Each row was made from one path, in order. Every step used is in the known rows, and no mark comes twice. Write each row's path.
Known rows:
giko -> makav -> zonor: [-0.95 -0.69  2.25 -0.08 -2.70 -0.43 -2.45 -0.19 -0.67 -1.72 -1.27 -1.66
  0.70 -1.62 -0.97  1.26  0.59 -0.73  3.16 -2.28 -0.03 -1.24  1.16  2.38
 -0.74]
makav -> gefa -> zonor -> muti: [-0.04 -1.22 -0.23 -0.09 -2.90  1.12 -0.03 -0.05  0.23 -2.59 -0.01 -0.92
  0.60 -0.36  1.29 -1.83  2.79 -0.74  5.55 -0.77 -0.92 -2.08  0.83  1.33
  0.79]
gefa -> zonor -> venufaf -> makav: [-2.01 -0.27 -0.17  0.50 -1.85  1.46 -2.49 -0.76 -0.52 -0.99  0.81 -2.38
  0.29 -0.91  1.45 -1.55  1.64 -1.23  4.25 -0.03 -1.87 -3.35  0.00  1.01
 -0.62]
giko -> makav -> kani -> gefa -> zonor: [-1.74 -0.58  1.65 -0.64 -2.96  0.07  0.16 -0.66 -0.85 -1.55 -0.18 -1.05
  1.05 -2.19  0.19  0.23  0.78 -1.04  4.17 -0.95 -0.84 -2.77  1.35  1.82
 -1.17]
makav -> gefa -> zonor: [-0.27 -1.35 -0.16  0.53 -2.59  0.67 -0.14  0.62  0.17 -2.53  0.24 -1.84
  0.43 -0.30  1.30 -0.72  2.04 -1.06  5.43 -1.12 -1.31 -1.85  0.45  1.34
  0.42]
giko -> makav -> gefa -> zonor -> venufaf -> kani: [-1.82 -0.93 -0.61  0.00 -3.18  0.45 -0.94  0.38 -0.06 -2.82 -0.26 -1.17
 -0.52 -2.08  0.07 -1.54  1.63 -1.19  5.25 -1.40 -1.01 -3.52 -0.20  1.51
  1.10]
gefa -> zonor -> muti -> makav: [-1.00 -0.17  0.51  0.20 -2.66  0.93 -2.46 -0.71 -0.54 -1.25 -0.01 -1.36
  0.26 -1.06 -0.34 -1.57  2.19 -0.46  3.96  0.89 -1.00 -4.03  1.27  1.66
 -2.10]
makav -> muti -> gefa -> zonor -> venufaf -> kani: [-0.48 -0.02 -1.86 -1.15 -2.48  0.90 -3.80 -0.37 -0.83 -1.89 -0.04 -1.10
 -0.24 -0.90  2.21  1.23  2.38 -1.08  5.24 -1.57 -1.53 -1.63 -0.92  0.87
  0.61]
gefa -> zonor -> venufaf -> kani -> muti: [-1.77 -0.78 -0.91 -0.02 -2.29  1.33 -3.39 -1.70 -0.91 -1.07  0.10 -2.15
 -1.50 -0.85  2.31 -0.66  2.63 -0.95  3.60 -0.73 -1.96 -3.68 -0.42  0.77
 -0.18]
zonor -> venufaf -> gefa: [-0.88 -1.36  0.06 -0.37 -2.32  2.02 -2.17  0.22  0.27 -1.38  0.81 -0.61
  0.68 -0.09  1.54 -2.45  2.05 -1.07  3.42 -0.09 -1.75 -1.06 -1.11  0.67
  0.05]
zonor -> venufaf -> makav: [-2.35  0.29  0.66  0.11 -1.61  1.12 -2.59 -1.03 -0.74 -1.37  1.08 -0.98
  1.85 -0.85  1.27 -2.67  0.79 -1.41  4.21  0.71 -1.38 -1.38 -0.36  1.07
  0.60]
venufaf -> gefa: [-0.11 -1.41  0.58 -0.57 -2.72  1.41 -0.29  0.86  0.74 -1.30  0.69 -0.90
  0.92 -0.35 -0.04 -0.82  1.68 -0.71  3.18 -0.24 -1.00 -0.85 -0.15  1.28
 -0.80]
muti -> gefa -> zonor -> venufaf -> makav: [-0.86 -0.24 -0.36  0.24 -2.00  1.07 -2.89  0.89 -1.10 -1.56  1.13 -1.12
  0.75 -0.90  1.44 -1.15  1.56 -1.57  5.63  0.14 -2.64 -3.03 -1.01  0.94
 -0.59]
makav -> gefa -> zonor -> venufaf -> kani: [-1.06 -1.15 -1.33  0.38 -2.84  1.11 -0.99 -0.02 -0.12 -2.44  0.58 -1.66
 -0.41 -0.75  2.43 -1.60  2.46 -1.24  5.30 -0.96 -1.56 -2.79 -0.90  0.69
  0.96]
venufaf -> kani -> gefa -> zonor -> muti -> makav: [-1.64 -0.24 -1.48 -0.08 -3.86  0.81 -0.53 -2.23 -1.25 -0.92  1.19 -0.84
 -0.64 -1.92  0.64 -0.76  1.86 -1.12  3.98  0.72 -0.33 -4.45  0.56  1.15
 -0.32]
makav -> gefa: [-0.34 -1.09  0.67  0.31 -2.46  0.20 -0.05  0.58  0.00 -2.85  0.28 -0.75
  1.53 -0.17  0.95 -1.24  1.23 -1.14  5.19 -0.55 -0.82 -0.06  0.34  1.46
  1.26]
gefa -> zonor: [-0.90 -1.34  0.55  0.69 -2.34  0.65 -1.25 -0.22 -0.57 -1.08  0.05 -2.77
 -0.33 -0.51  0.63  0.10  1.51 -0.71  3.29 -0.62 -1.34 -2.70  0.98  1.52
 -1.46]
kani -> zonor: [-0.27 -1.04  0.67  0.45 -2.55  0.03 -3.52 -1.04 -0.79 -1.70  0.89 -1.93
  0.63 -0.22  1.26  0.86  1.42 -0.05  3.06 -0.59 -0.19 -0.93  1.53  1.98
 -0.94]
makav -> muti -> gefa -> zonor: [ 0.24 -0.22 -0.76 -1.03 -2.17  0.55 -3.31  0.22 -0.50 -2.00 -0.37 -1.25
  0.60 -0.30  1.30  1.83  2.08 -0.88  5.35 -1.69 -1.40 -0.71  0.31  1.41
  0.21]
venufaf -> gefa -> zonor -> muti: [ 0.26 -1.46 -0.30 -1.02 -3.15  2.40 -0.25  0.31  0.95 -1.03  0.36 -1.12
  0.03 -0.53  0.30 -1.38  3.17 -0.32  3.43 -0.48 -1.04 -2.78  0.26  1.11
 -1.29]
zonor -> muti: [-0.56 -0.76  1.40 -0.63 -2.64  0.83 -0.87 -1.33 -0.86 -1.60 -0.30 -0.09
  1.38 -0.35  0.20 -2.29  1.84 -0.43  3.26  0.59 -0.02 -0.99  1.34  1.65
  0.10]
kani -> zonor -> venufaf: [-0.77 -1.14  0.09  0.48 -2.29  0.66 -4.88 -1.33 -0.95 -1.70  1.07 -1.60
  0.44  0.01  2.47 -0.53  1.89 -0.37  3.20 -0.52 -0.77 -1.24  0.66  1.41
 -0.29]
gefa -> zonor -> muti: [-0.59 -1.14  0.47 -0.12 -2.76  1.22 -1.05 -0.99 -0.59 -1.18 -0.27 -1.70
 -0.07 -0.54  0.66 -1.27  2.52 -0.38  3.52 -0.17 -0.77 -3.02  1.39  1.52
 -1.04]
muti -> makav: [-1.65  0.47  1.56  1.02 -2.09 -0.41 -3.17 -0.06 -0.78 -1.59  0.58 -1.00
  1.61 -1.12 -1.29 -1.02  0.02 -0.99  3.82  1.70 -1.01 -2.18  0.74  1.97
 -2.05]
venufaf -> gefa -> zonor: [-0.04 -1.65 -0.14 -0.41 -2.84  1.86 -0.40  0.89  0.94 -1.00  0.58 -2.02
 -0.19 -0.52  0.31 -0.23  2.39 -0.56  3.29 -0.78 -1.50 -2.58 -0.03  1.18
 -1.59]
zonor -> venufaf -> kani: [-2.22 -0.70 -0.32  0.14 -2.57  0.80 -2.24 -1.31 -1.42 -1.44  0.69 -1.16
 -0.24 -1.07  1.96 -1.85  1.34 -1.16  2.97  0.31 -1.13 -2.07 -1.28  0.72
  0.45]
giko -> makav -> muti -> venufaf: [-1.28 -0.09  0.77 -0.57 -2.19 -0.12 -3.59 -1.49  0.07 -2.51 -1.54 -0.48
  0.72 -1.38  0.05 -0.03  0.34 -1.02  5.43 -1.65 -1.19 -0.92  1.32  2.14
  0.95]

Which path is each row?
[-0.10 -0.51  0.88 -0.47 -1.44  1.34 -4.32 -2.24  0.54 -1.82 -0.54 -0.02
  0.50  0.30  2.29 -1.03  1.99 -1.09  5.57 -0.58 -2.92 -0.89  0.37  1.22
  0.50] : kani -> muti -> venufaf -> gefa
[-1.11  0.44  1.47 -0.12 -2.59  0.46 -2.55 -1.04 -0.80 -1.70  0.08  0.26
  1.85 -1.01 -0.97 -2.65  1.40 -0.53  3.90  1.91 -0.27 -2.33  1.28  1.87
 -1.20] : zonor -> muti -> makav
[-0.50 -0.70  1.30  0.11 -2.36  0.96 -2.30 -2.64 -0.63 -1.95 -0.54  0.37
  1.22 -0.35  1.76 -3.17  1.39 -0.86  5.10  0.79 -1.47 -1.45  1.07  1.47
  0.08] : zonor -> muti -> venufaf
[-1.80  0.18 -0.86 -0.25 -1.77  1.55 -3.31 -1.13 -0.18 -1.10  0.40 -2.29
  0.36 -0.82  1.78 -0.65  2.04 -1.05  4.58 -0.81 -1.68 -2.62  0.16  0.99
 -0.02] : gefa -> zonor -> venufaf -> makav -> muti
[-0.71 -0.26  1.42  0.22 -1.10  0.52 -4.82 -2.97 -0.50 -1.99 -0.92 -0.37
  0.62  0.23  2.42 -0.89  1.33 -1.20  5.57 -0.40 -2.66 -0.73  0.94  1.48
  0.77] : kani -> muti -> venufaf
[-1.40  1.02  2.29 -0.71 -2.52  0.35 -2.03 -1.23 -1.06 -1.71  0.05  0.34
  2.62 -1.60 -0.05 -2.05  1.34 -0.30  3.90  2.03 -0.52 -2.15  0.70  1.71
 -2.52] : zonor -> muti -> makav -> kani
[-0.64 -1.39 -0.63  0.57 -2.42  1.17 -1.29  0.37  0.14 -2.51  0.42 -1.47
  0.22 -0.13  2.25 -1.87  2.34 -1.29  5.60 -1.00 -1.79 -2.03 -0.27  0.89
  0.93] : makav -> gefa -> zonor -> venufaf
[-0.86  1.01  1.58 -0.10 -0.94  0.61 -5.45 -3.49 -0.32 -1.66 -0.71 -0.73
  1.43 -0.40  2.57  0.11  1.32 -1.22  6.02 -1.00 -2.44 -0.78  0.86  1.55
  0.47] : kani -> muti -> venufaf -> makav -> zonor
[-0.37 -1.21 -0.26  0.38 -2.23  0.94 -2.96  1.07 -1.27 -1.66  0.72 -1.15
  0.07 -0.39  1.72 -0.97  1.86 -1.51  5.08 -0.26 -2.63 -2.71 -0.99  0.91
 -0.72] : muti -> gefa -> zonor -> venufaf
[-0.56 -1.08  0.34  0.46 -2.49  1.29 -2.24 -2.05 -0.41 -1.38 -0.48 -1.31
 -0.25 -0.47  1.83 -2.00  2.05 -0.73  5.00  0.01 -2.01 -3.39  1.06  1.33
 -1.02] : gefa -> zonor -> muti -> venufaf
[-1.26  0.46  0.72  0.98 -1.67  0.47 -2.04 -1.81  0.16 -2.57  0.64 -0.50
  2.17 -0.99  2.11 -2.51 -0.07 -1.67  7.52  0.42 -2.43 -1.31 -0.03  1.38
  0.82] : muti -> venufaf -> makav -> gefa
[-0.71 -0.49  2.16 -0.75 -2.99  0.04 -2.31 -0.81 -0.67 -1.79 -1.53 -0.74
  0.86 -1.62 -0.90  0.14  1.38 -0.45  3.33 -1.95  0.50 -1.49  1.45  2.37
 -0.38] : giko -> makav -> zonor -> muti
[-1.57  0.97 -0.40 -0.86 -1.53  1.14 -4.01 -0.72 -0.61 -1.81  0.76 -0.27
  2.06 -0.78  1.74 -1.36  1.28 -1.46  5.55 -0.16 -1.55 -0.55 -0.73  0.94
  1.43] : zonor -> venufaf -> makav -> muti -> gefa
[-0.95  0.65  1.95  0.94 -2.20 -0.51 -4.47 -0.43 -0.85 -1.33  0.02 -1.66
  1.49 -1.21 -0.52  0.97  0.45 -0.78  3.49  0.01 -0.77 -1.80  0.62  1.98
 -2.77] : muti -> makav -> zonor
[ 0.20 -0.60  0.98 -0.78 -2.72  0.73 -1.39 -0.04 -1.28 -2.03  0.03  0.82
  1.67 -0.44  0.40 -2.07  2.00 -0.76  4.57  0.76 -0.70 -1.18  0.36  1.50
  0.17] : zonor -> muti -> gefa
[-0.55  0.05  1.95 -0.65 -2.46  0.47 -2.95 -2.61 -1.04 -1.88  0.33 -0.59
  2.08 -1.20  3.48 -0.22  1.72  0.13  4.35  0.13 -1.18 -1.44  0.69  1.55
 -2.53] : makav -> kani -> zonor -> muti -> venufaf
[-0.83 -0.29  0.33 -1.05 -2.44  0.55 -3.16 -0.98  0.93 -2.46 -1.26 -0.23
  0.68 -1.33 -0.09 -0.17  0.88 -0.91  5.48 -1.83 -1.37 -1.06  0.89  1.93
  0.77] : giko -> makav -> muti -> venufaf -> gefa
[-0.52 -0.09  0.19 -0.30 -1.69  0.39 -4.07 -2.48 -0.02 -2.14 -0.94 -0.87
  0.98 -0.09  2.37  0.34  0.91 -1.02  5.61 -1.25 -1.73  0.33  0.78  1.45
  0.80] : makav -> muti -> venufaf
[-0.84 -0.46  1.22 -0.96 -2.43  1.15 -2.90 -0.86 -0.49 -1.53  1.18 -1.21
  1.75 -1.06  3.30  0.19  2.19  0.03  3.20 -0.44 -1.23 -1.19 -0.61  0.99
 -2.53] : makav -> kani -> zonor -> venufaf -> gefa
[-0.76 -0.60 -0.63  0.15 -2.87  1.59 -0.74 -3.08 -0.51 -0.99  0.97 -0.47
  0.70 -0.69  2.06 -2.03  1.79 -1.63  5.95  0.05 -1.47 -3.18  1.87  1.10
  0.75] : kani -> gefa -> zonor -> muti -> venufaf -> makav
[-1.58  1.83  1.55 -1.21 -1.35  0.69 -2.01 -0.88 -0.86 -1.46  0.71 -1.02
  2.73 -1.93  1.52  0.53  1.44 -0.94  5.54  0.21 -1.96 -2.13 -0.17  1.36
 -1.49] : venufaf -> makav -> kani -> muti -> gefa -> zonor
[-1.83  1.15  1.06 -1.13 -2.44  1.20  0.60 -2.04 -0.79 -0.94  1.31 -0.78
  2.84 -2.05  1.47 -0.88  1.31 -0.98  4.94  0.66 -0.80 -2.50  0.99  1.27
 -1.01] : venufaf -> makav -> kani -> gefa -> zonor -> muti
[-1.25  0.93  1.70 -0.05 -1.87  0.31 -2.10 -1.02 -0.64 -1.02  0.41 -2.11
  2.30 -1.39  0.37  0.98  0.51 -0.89  3.86 -0.91 -0.24 -0.69  0.50  1.84
 -0.82] : venufaf -> makav -> zonor
[-0.60 -1.73 -0.43  0.54 -2.93  0.92 -0.02 -1.40 -0.79 -0.88  0.89 -1.62
 -0.07 -0.15  1.32 -0.13  1.63 -1.52  4.15 -0.74 -1.04 -2.37  1.86  1.24
  0.31] : kani -> gefa -> zonor
[ 0.20  0.03 -0.19 -1.17 -2.07  0.22 -3.20  0.18 -0.63 -2.20 -0.33 -0.29
  1.46 -0.24  1.04  1.40  1.48 -0.97  5.15 -1.32 -1.00  0.59  0.28  1.53
  0.86] : makav -> muti -> gefa
[-1.62  0.74 -0.74 -0.20 -2.58  0.26 -3.13 -1.36 -0.58 -2.03  0.23 -1.15
 -0.50 -1.73  0.70  0.10  2.12 -0.85  4.81  0.19 -1.29 -3.63 -0.25  1.35
 -0.13] : venufaf -> kani -> muti -> makav -> gefa -> zonor
[-1.79 -0.45  2.08 -0.79 -2.87 -0.19  0.26 -0.79 -0.98 -1.78 -0.14 -0.38
  1.78 -2.12 -0.07 -0.09  0.30 -1.12  4.05 -0.65 -0.51 -1.66  1.27  1.90
 -0.65] : giko -> makav -> kani -> gefa
[-0.74  0.44  0.04 -0.69 -1.25  1.22 -4.80 -0.68 -0.85 -1.66  0.23 -0.50
  0.74 -0.34  1.87 -0.48  2.53 -1.41  5.94 -0.44 -2.70 -2.25 -0.17  1.09
  0.70] : kani -> muti -> gefa -> zonor -> venufaf -> makav
[ 0.08 -0.39  0.55 -0.54 -1.58  0.63 -3.96 -0.28 -0.95 -1.77 -0.35 -0.69
  0.17  0.04  1.32  0.58  2.54 -1.16  5.22 -0.79 -2.42 -1.82  0.46  1.41
  0.16] : kani -> muti -> gefa -> zonor
[-1.25  0.27  0.16  1.11 -1.75  0.77 -2.12 -1.77  0.35 -2.37  0.61 -1.13
  1.48 -1.04  2.32 -2.14  0.43 -1.62  7.61  0.06 -2.89 -2.41  0.06  1.27
  0.36] : muti -> venufaf -> makav -> gefa -> zonor
[-1.18  0.49 -0.63 -0.43 -1.97  0.96 -5.61 -2.04 -0.40 -1.75  1.24 -1.46
  1.34 -0.52  2.43  0.05  1.92 -0.34  4.24 -0.87 -0.47 -0.75  0.76  1.46
  0.53] : kani -> zonor -> venufaf -> makav -> muti
[-0.79  0.42  0.76 -0.15 -2.26  1.17 -1.70 -2.49 -0.04 -2.47  0.12  0.69
  2.32 -0.86  1.70 -3.82  1.31 -1.13  6.77  0.90 -1.44 -1.60  0.71  1.42
  1.09] : zonor -> muti -> venufaf -> makav -> gefa
[-2.26  0.19  0.48  0.02 -1.79  1.40 -2.06 -0.86 -0.71 -0.95  0.85 -2.36
  0.95 -1.42  2.16 -1.13  1.63 -0.99  4.29  0.03 -2.12 -3.30 -0.44  0.87
 -1.65] : gefa -> zonor -> venufaf -> makav -> kani
[-1.95  0.24  0.07  0.16 -1.76  1.21 -2.02 -0.48 -0.23 -2.21  1.16 -0.56
  2.13 -0.75  1.75 -3.12  1.20 -1.61  5.58  0.30 -1.44 -1.04 -0.65  0.90
  1.62] : zonor -> venufaf -> makav -> gefa
[-0.68  0.00  0.50 -1.31 -2.48 -0.29 -2.87  0.50 -0.41 -2.59 -1.06 -0.11
  1.14 -1.45 -1.02  0.81  0.84 -0.99  5.07 -1.69 -0.58 -0.79  0.82  2.19
  0.99] : giko -> makav -> muti -> gefa
[-0.61  0.02  2.07 -1.12 -2.65  0.42 -2.08 -1.79 -1.19 -1.70  0.48 -0.87
  2.23 -1.25  2.46  0.32  2.09  0.43  3.19 -0.01 -0.19 -1.08  0.90  1.65
 -2.48] : makav -> kani -> zonor -> muti
[-1.92 -1.12 -0.98  0.51 -2.67  1.24 -2.19 -1.01 -1.04 -1.01  0.51 -2.49
 -1.34 -1.09  2.02 -0.91  2.08 -0.98  3.25 -0.38 -1.63 -3.90 -0.73  0.78
 -0.78] : gefa -> zonor -> venufaf -> kani
[ 0.06 -1.13  0.26  0.37 -2.39  0.42 -1.89  1.33 -1.14 -1.63  0.50 -1.37
  0.23 -0.57  0.74  0.24  1.55 -1.21  4.89 -0.30 -2.14 -2.50 -0.26  1.38
 -1.18] : muti -> gefa -> zonor
[-0.86 -0.17  2.09 -0.47 -2.34 -0.03 -2.19 -1.15 -1.18 -1.62  0.76 -1.73
  2.00 -1.22  2.48  1.42  1.35  0.13  3.06 -0.35 -0.63 -0.80  0.61  1.70
 -2.83] : makav -> kani -> zonor
[-1.03 -0.17  0.26  0.26 -2.28  1.47 -2.11 -2.26 -0.23 -1.31 -0.04 -1.32
  0.43 -1.06  1.52 -2.24  1.81 -0.81  5.47  0.35 -1.95 -3.70  1.01  1.39
 -0.92] : gefa -> zonor -> muti -> venufaf -> makav
[-1.37  0.54  0.00  0.19 -2.12  0.81 -0.13  0.05  0.36 -2.12  1.08 -1.73
  1.92 -1.32  0.45 -1.18  1.17 -1.18  6.04 -0.14 -1.00 -2.14  0.43  1.49
  0.54] : venufaf -> makav -> gefa -> zonor
[-1.49 -1.13 -1.45  0.14 -3.66  0.63  0.50 -1.90 -1.29 -0.80  1.12 -1.78
 -1.12 -1.52  1.39  0.37  1.55 -1.27  3.51 -0.38 -0.51 -3.40  0.36  1.02
  0.21] : venufaf -> kani -> gefa -> zonor
[ 0.04 -0.94  0.76 -0.45 -2.69  1.77 -1.79 -1.90  0.39 -1.81 -0.18  0.64
  1.11 -0.37  1.59 -3.26  2.00 -0.76  5.05  0.63 -1.67 -1.60  0.32  1.17
 -0.18] : zonor -> muti -> venufaf -> gefa
[-0.98  0.08 -0.23 -0.82 -2.44  0.10 -2.61 -1.08 -1.56 -1.76  0.14 -0.40
 -0.15 -1.25  1.23  0.61  1.80 -1.03  4.21 -0.12 -1.26 -1.90 -0.85  1.22
  0.62] : venufaf -> kani -> muti -> gefa
[-1.74  0.47  1.25  1.06 -1.48  0.43 -2.72 -2.36 -0.38 -1.73  0.52 -0.89
  1.90 -1.06  1.62 -1.98 -0.41 -1.52  6.13  0.82 -2.48 -1.62  0.25  1.55
 -0.24] : muti -> venufaf -> makav
[-1.24 -0.55 -0.63  0.07 -3.30 -0.02 -2.33 -1.63 -1.33 -1.57  1.12 -2.06
 -0.53 -1.56  1.33  1.10  1.40 -0.12  2.60 -0.30  0.20 -2.25  0.06  1.65
 -0.81] : venufaf -> kani -> zonor
[-1.60 -0.72  0.41 -0.31 -3.25  0.21 -2.63 -1.41 -1.10 -1.48 -0.47 -1.01
 -0.24 -1.91  0.62  0.29  1.14 -1.38  3.55 -2.30 -0.11 -2.21  0.24  1.56
  0.58] : giko -> makav -> zonor -> venufaf -> kani -> gefa
[-0.48 -0.30 -0.91 -0.69 -3.67  0.38 -2.53 -1.49 -1.61 -1.83  1.08 -0.59
 -0.11 -1.60  1.43  0.11  2.26 -0.09  3.51  0.10  0.18 -2.68 -0.18  1.48
 -0.43] : venufaf -> kani -> zonor -> muti -> gefa
[-2.00 -0.18  2.83 -0.74 -2.48 -0.46 -0.45 -0.02 -0.83 -2.01 -0.63 -0.93
  1.81 -2.33 -0.61 -0.03  0.14 -0.65  3.47 -0.47 -0.61 -1.69  0.64  2.13
 -1.63] : giko -> makav -> kani
